Every row comes from one small tree of marks. The marks that hang from a mark follow it in brackets, in the order of their numbers. Every link used is in the known rows. Which tree was each row made from?
Known rows
z_553(z_460): [-0.60 -0.98 -1.92  1.22  0.15 -0.48 -2.34 -0.49 -1.12  0.84 -1.36  2.44
  0.59 -0.40  0.83  0.51 -0.24  0.53 -2.29  0.67  0.86 -0.39]
z_460(z_242(z_219)): [-1.84  0.80  0.91 -0.83 -2.51  1.41  4.13 -1.47 -2.65  2.80  1.28  1.21
 -1.31 -1.23 -0.23  1.02  1.85 -2.29 -0.33  2.50  0.31 -0.02]
z_219(z_460(z_347 z_377(z_242 z_553))): [-1.67  1.10  7.65 -3.81 -9.11  2.38 -2.97  0.14 -0.34 -4.16  1.29 -0.54
 -3.36  0.46 -1.75  2.49  4.39 -4.59  3.15  1.90 -1.14  4.72]
z_553(z_242): [ 0.24 -1.24  1.21 -1.31  1.90  0.23 -1.90  0.25 -0.26  1.37 -1.36  0.84
  1.43 -0.81 -0.60  0.07  0.44  0.17  0.46 -1.49  0.31  1.07]
z_347(z_219(z_460) z_377(z_553)): [-0.83  1.02  6.56 -2.25 -3.82 -0.28 -1.69  1.42  2.05 -2.38  3.35 -0.27
 -2.78 -2.16  2.21  0.74  4.27 -1.65  2.15 -2.07 -1.48  2.83]
z_377(z_242): [-1.26  0.95  1.99 -1.54 -1.42  0.46 -0.82 -1.12 -0.43  0.96 -1.00  0.21
 -1.34 -0.04 -1.99 -0.53  0.95 -0.26  2.06 -0.23 -0.09  1.09]
z_242(z_347(z_219 z_377 z_553(z_460))): [-1.26  3.46  1.15 -1.27 -0.78 -1.56  0.70 -2.88 -2.47  1.11  1.16  3.08
  0.41 -6.87  3.95 -1.95  3.16 -1.42 -0.97 -4.83  1.32  2.57]
z_219(z_460(z_377(z_242 z_553))): [-2.64  0.46  7.70 -1.46 -7.91  0.57 -2.83  0.24 -0.30 -2.46 -0.06  0.76
 -3.90  0.89 -1.81  1.56  4.06 -2.02  2.13  0.72  0.11  4.22]
z_460(z_347(z_553(z_219)) z_377(z_242)): [ 0.49  2.18  4.43 -4.73 -5.11  5.12  1.13 -3.58 -3.90 -1.92  3.25  2.36
 -3.34 -3.93  2.16  2.64  3.48 -4.66  3.40  1.84  0.52  3.91]
z_242(z_219): [-2.10  1.16  0.80 -0.64 -0.85  1.05  1.81 -1.40 -1.15  2.10  1.65  1.64
  0.84  0.53  0.13  0.26 -0.22 -1.58 -0.75 -0.30  1.32 -0.77]
z_347(z_219(z_377(z_242) z_460)): [-1.50  2.44  6.70 -3.66 -2.71 -0.76 -3.39  0.53  0.83  0.31  0.62  3.18
 -0.46  0.40 -0.42 -0.59  1.41 -1.42  1.88 -0.24 -5.32  2.37]
z_553(z_242(z_219) z_460): [-2.65 -1.26 -0.05 -0.88  0.99  0.56 -2.21 -1.94 -2.35  4.68 -1.32  5.06
  2.91 -0.83  0.38  0.93 -0.21 -0.91 -2.47 -0.94  2.61  0.50]
z_347(z_553): [ 0.86  1.58  0.66  0.55  0.51  0.95  1.84 -1.46  0.41 -0.94  1.50 -0.25
 -2.37 -2.42  0.51 -0.27  0.66 -1.02  1.23 -0.83  0.48  0.39]
z_553(z_242(z_219 z_347) z_460): [-4.57  0.57  0.43 -0.76  0.21 -0.22 -1.72 -2.71 -3.45  6.44 -2.45  5.12
  4.92 -0.25 -0.24 -0.97 -0.88 -0.67 -3.83 -3.03  4.44  1.21]
z_242(z_219(z_460(z_347 z_377))): [-1.92  0.94  4.29 -3.26 -5.55  2.34  0.26 -0.46 -0.90 -0.73  2.77  2.64
  1.14  0.02  1.75  2.39  2.44 -6.46 -1.61  1.76 -1.69  3.02]
z_347(z_219(z_460) z_377 z_553): [ 0.58  2.52  5.32 -2.20 -0.98 -0.38  0.32 -0.34  1.76 -1.47  3.61  0.94
 -2.35 -5.50  3.64 -0.52  4.60 -3.18  1.53 -3.02 -3.31  3.35]
z_553(z_242(z_219 z_347) z_460(z_377)): [-4.72 -0.08  1.47 -0.99 -2.48 -0.09 -1.28 -2.52 -5.23  5.08 -2.88  6.67
  4.75 -2.12  1.09  0.39  1.14 -2.13 -4.48 -2.39  4.62  3.34]
z_460(z_377): [ 0.14 -0.49  0.94 -0.09 -2.70  0.12  0.77  0.42 -1.86 -1.45 -0.49  2.04
 -0.27 -1.81  1.25  1.39  1.79 -1.20 -0.84  0.29 -0.13  2.32]
z_460(z_377(z_242(z_219) z_553)): [-4.08  1.83  5.32 -2.13 -7.52  2.32  1.27 -2.15 -3.15 -0.63  1.11  2.15
 -2.97 -0.46 -1.83  2.32  3.06 -2.72  2.20  0.53  3.43  3.04]
z_553(z_219(z_460(z_347(z_377))) z_242): [ 0.71 -0.95  5.41 -6.25 -0.27  3.58 -4.46 -0.24 -0.68  2.69  2.18  2.17
  1.41 -0.81  3.44  1.29  2.91 -3.71  2.32 -0.61 -2.74  3.05]
z_460(z_242 z_347 z_377): [ 1.36 -0.06  1.62 -3.02 -5.76  2.32  3.12  0.20 -3.75 -2.72  0.92 -0.23
 -1.57 -3.59  1.30  2.85  4.59 -4.49  0.73  3.86 -2.43  3.29]
z_219(z_377 z_460): [ 0.19  0.96  3.53 -1.14 -0.82 -0.44 -3.39  1.42  0.72  0.74 -0.29  2.34
  0.44  3.29 -0.13 -0.63 -0.79 -0.91 -0.17  0.17 -4.96  0.33]
z_219(z_377(z_242) z_460): [-1.36  1.73  5.44 -2.62 -2.41  0.06 -4.21 -0.13  0.38  1.53 -1.37  2.53
 -0.75  3.04 -1.81 -0.92 -0.05 -1.11  1.74  0.66 -4.91  1.06]

Which tree is each row?
[ 0.91  0.77  5.02 -6.08 -2.91  2.04 -1.44  0.84 -0.44 -2.83  3.12 -1.31
 -0.30 -5.35  1.88  1.75  4.85 -3.20  5.13 -3.07 -0.44  3.48] -> z_460(z_347(z_219 z_377(z_553(z_242))))
[-0.77  4.01  5.14 -4.00 -2.98  3.74  1.00 -2.31  0.19  0.52  4.98  0.88
 -1.39 -2.44  2.35  0.80  3.62 -6.87  2.06 -1.07 -2.57  1.82] -> z_242(z_219(z_460(z_347(z_377 z_553))))
[-0.19 -0.71  0.78 -1.49 -3.53  3.15 -3.11 -2.05 -2.35 -1.17  2.61  1.54
 -1.37  0.86  1.74  3.19  0.12 -1.24  0.45  2.82  3.12  0.04] -> z_377(z_553(z_219 z_460(z_347)))
[-2.19 -0.44  0.07 -0.17 -4.99  0.75  2.54 -1.56 -5.53  1.80 -0.77  5.38
 -0.90 -3.08  1.89  2.91  3.46 -3.18 -3.81  3.52  1.12  2.01] -> z_553(z_460(z_242(z_219) z_377))
[-1.02  2.56  4.05 -4.29 -6.66  4.53  3.92 -1.27 -3.53 -0.17  4.17 -1.24
 -3.57 -2.54  0.29  2.23  5.00 -5.30  4.27  1.98 -0.12  1.48] -> z_460(z_242(z_219) z_347(z_377(z_553)))
[-4.46  1.65  7.75 -2.03 -5.67  1.57 -3.81 -2.45 -0.99  2.85  1.05  1.25
 -1.76  4.11 -1.64 -0.89  0.65 -0.07  1.47 -0.27  3.01  2.35] -> z_377(z_242(z_347) z_553(z_219(z_460)))
[-1.03  2.04  1.97 -1.81 -2.87 -0.09  2.79 -0.89 -3.83  3.39 -0.81 -0.22
 -0.37 -2.58  0.67 -2.00  3.54 -1.16  1.06 -1.36 -0.58  2.55] -> z_460(z_242(z_347(z_377)))
[ 0.01 -0.06  4.90 -3.62 -1.25  0.22 -1.50  1.01 -0.30 -1.10  1.78 -0.04
 -1.35 -4.89  1.30  0.91  4.16 -0.78  4.05 -3.97  0.72  3.32] -> z_347(z_219 z_377(z_553(z_242)))
[ 0.17 -0.54  3.91 -2.61 -0.97  1.39 -2.04  0.44 -0.93  0.32 -0.25 -0.44
 -2.06 -2.24 -0.35  0.59  3.06 -0.05  4.27 -3.46  1.19  2.18] -> z_347(z_377(z_553(z_242)))
[-0.81 -0.25  0.87  0.08 -2.30  0.55 -2.74 -0.67 -1.70 -0.91 -0.46  1.50
 -2.55 -1.78  1.17  0.79  2.26  0.11  1.38 -0.64  1.89  0.96] -> z_347(z_377(z_553(z_460)))
[-2.97  3.62  3.51 -1.02 -6.07  1.44  7.07 -3.58 -5.44  2.09  1.42  2.55
 -1.30 -4.38  0.69 -0.04  3.86 -4.50 -1.49  0.20  2.62  3.13] -> z_460(z_242(z_219 z_347(z_553)) z_377)
[-4.99  3.25  6.61 -1.82 -5.48  0.88 -0.86 -1.53 -0.43  3.17  2.03  1.27
 -0.17  1.81 -0.03 -1.14  2.16 -2.58  0.71 -3.10  2.22  2.13] -> z_242(z_219(z_460) z_347(z_377(z_553)))
[-0.57 -1.59  4.03 -1.49 -3.37  1.03 -1.47  0.92 -1.71 -2.00 -0.99  0.98
 -1.30 -2.33 -0.67  2.40  2.91 -0.60  1.61 -0.70  2.45  3.60] -> z_460(z_377(z_553(z_242)))
[ 1.30  0.83  4.77 -4.89 -3.87  3.51 -1.39  0.14 -2.47  1.47  2.73  2.75
 -0.85  2.44  2.19  1.84  1.14 -3.67  0.97  4.91 -5.91  0.96] -> z_553(z_219(z_377 z_460(z_242 z_347)))
[ 0.73  1.12  3.67 -3.71 -2.52  1.79 -2.39  0.88  1.05 -0.49  1.84 -0.69
  0.16 -0.64  1.70  0.43  2.99 -4.27  1.75 -0.35 -4.43  2.32] -> z_219(z_460(z_347(z_377)))
[ 0.02  0.06 -0.62  0.46  0.84  1.78 -1.19 -3.45 -2.37  1.34  1.71  4.45
 -1.85 -1.93  3.47  1.08 -0.42 -0.27 -1.54  0.84  2.70 -0.39] -> z_347(z_553(z_219 z_460))
[-2.12  2.69  3.15 -1.24 -3.68  1.82  0.42 -1.07 -1.61  0.59  2.01  2.85
 -1.26  2.40 -1.31  0.82 -0.74 -0.95  1.84  0.29  0.39 -1.06] -> z_242(z_219(z_377(z_553)))
[-2.70  0.42  4.20 -0.74 -4.13  0.65  0.07 -0.49 -0.65  1.04  1.09  3.93
  0.25  0.49  1.34  1.63  2.25 -3.77 -2.66  0.67 -0.78  2.80] -> z_242(z_219(z_460(z_377)))
[-3.43  3.48  1.88 -1.96 -2.19  0.90  2.35 -2.80 -3.06  5.04  0.74  2.31
  2.42 -0.85  0.84 -1.85  1.16 -1.96  0.00 -3.72  1.89  1.16] -> z_242(z_219 z_347(z_377))
[-0.67  3.21  4.07 -1.75 -5.32 -0.61  6.18 -1.42 -4.07 -1.21  1.81  0.92
 -1.83 -7.62  2.63 -0.28  5.38 -3.03 -0.82 -0.69  0.88  4.78] -> z_460(z_242(z_347(z_219 z_553)) z_377)
[-1.12  3.01  5.50 -2.12 -1.27  1.61 -0.73 -3.04 -1.33  3.67  2.31  2.46
 -1.06 -0.63  3.34 -1.78  1.99 -2.17  0.65 -2.97  0.14  2.65] -> z_242(z_347(z_377 z_553(z_219(z_460))))
[-2.18  0.68  2.93 -2.40  0.27 -1.75 -0.67  0.07 -0.83  2.24 -0.58  0.85
  4.32 -2.89  0.66 -2.01  1.18 -0.36 -1.13 -4.49  1.81  2.91] -> z_553(z_242(z_347(z_219)))
[-0.81  3.00  2.79 -2.69 -1.12  0.28 -0.51 -3.07 -1.73 -0.14  1.37  2.96
 -3.14 -7.66  2.68 -0.24  4.72 -2.04  2.38 -2.69 -0.66  3.33] -> z_347(z_219 z_377(z_242) z_553(z_460))
[-1.43  2.39  4.70 -1.95 -4.20  1.35 -2.10 -0.30 -1.30 -0.72 -0.48  0.88
 -3.47  2.09 -3.44 -0.01  0.27  0.06  4.53  0.78 -1.12  0.66] -> z_219(z_377(z_242 z_553))
[-3.90  1.11  6.78 -2.71 -5.59  0.76 -2.47 -1.96 -3.00  3.23 -0.69  4.24
  0.50  1.66  0.94 -0.30  2.16 -1.84 -1.36 -0.15  0.90  4.73] -> z_553(z_219(z_460(z_377(z_242(z_347)))))
[-1.72  0.15  2.55 -2.95 -4.94  3.84 -4.03 -2.77 -3.05 -0.39  1.80  1.71
 -2.54  0.74  0.06  2.73  1.08 -1.39  2.78  3.09  3.19  1.00] -> z_377(z_242 z_553(z_219 z_460(z_347)))
[ 1.77  1.16  1.64 -4.21 -3.33  2.77  2.49  0.04 -2.92 -0.39  2.02 -1.67
 -1.79 -3.47  1.54  0.83  4.73 -3.83  3.27  1.72 -3.81  2.13] -> z_460(z_242 z_347(z_377))
[-4.72  1.83  8.34 -1.69 -8.69 -0.24 -2.36 -0.73 -1.18 -0.31 -1.25  0.70
 -1.98  1.78 -2.42 -0.36  3.36 -1.46  0.64 -1.01  2.04  5.10] -> z_219(z_460(z_377(z_242(z_347) z_553)))
[-1.62  1.07 -0.08 -0.82 -2.58 -0.78  0.48 -1.64 -4.96  4.27 -2.17  2.15
  0.46 -2.93  1.64 -1.35  3.32 -0.53 -1.57 -0.62  0.43  2.21] -> z_553(z_460(z_242(z_347(z_377))))
[-2.59  0.97  1.71 -0.91 -3.11  1.30 -2.69 -2.80 -4.03  3.14  0.16  3.63
 -0.70 -0.41  2.57 -0.21  1.02  0.75 -0.12 -1.78  4.83  1.38] -> z_242(z_347(z_377(z_553(z_219 z_460))))
[ 0.33  3.04  3.51 -2.48 -0.91  1.83  0.83 -2.86 -1.14  0.40  0.87  0.16
 -4.32 -4.58  0.04 -1.16  3.83 -1.79  5.18 -2.41 -1.17  2.70] -> z_347(z_377(z_242) z_553)
[-2.58  0.15  7.12 -1.91 -4.69  2.48 -4.03 -1.27  0.12  0.72  1.82  1.05
 -3.70  3.50 -0.85  0.84  1.26 -0.11  2.69  1.70  1.47  1.90] -> z_377(z_242 z_553(z_219(z_460)))
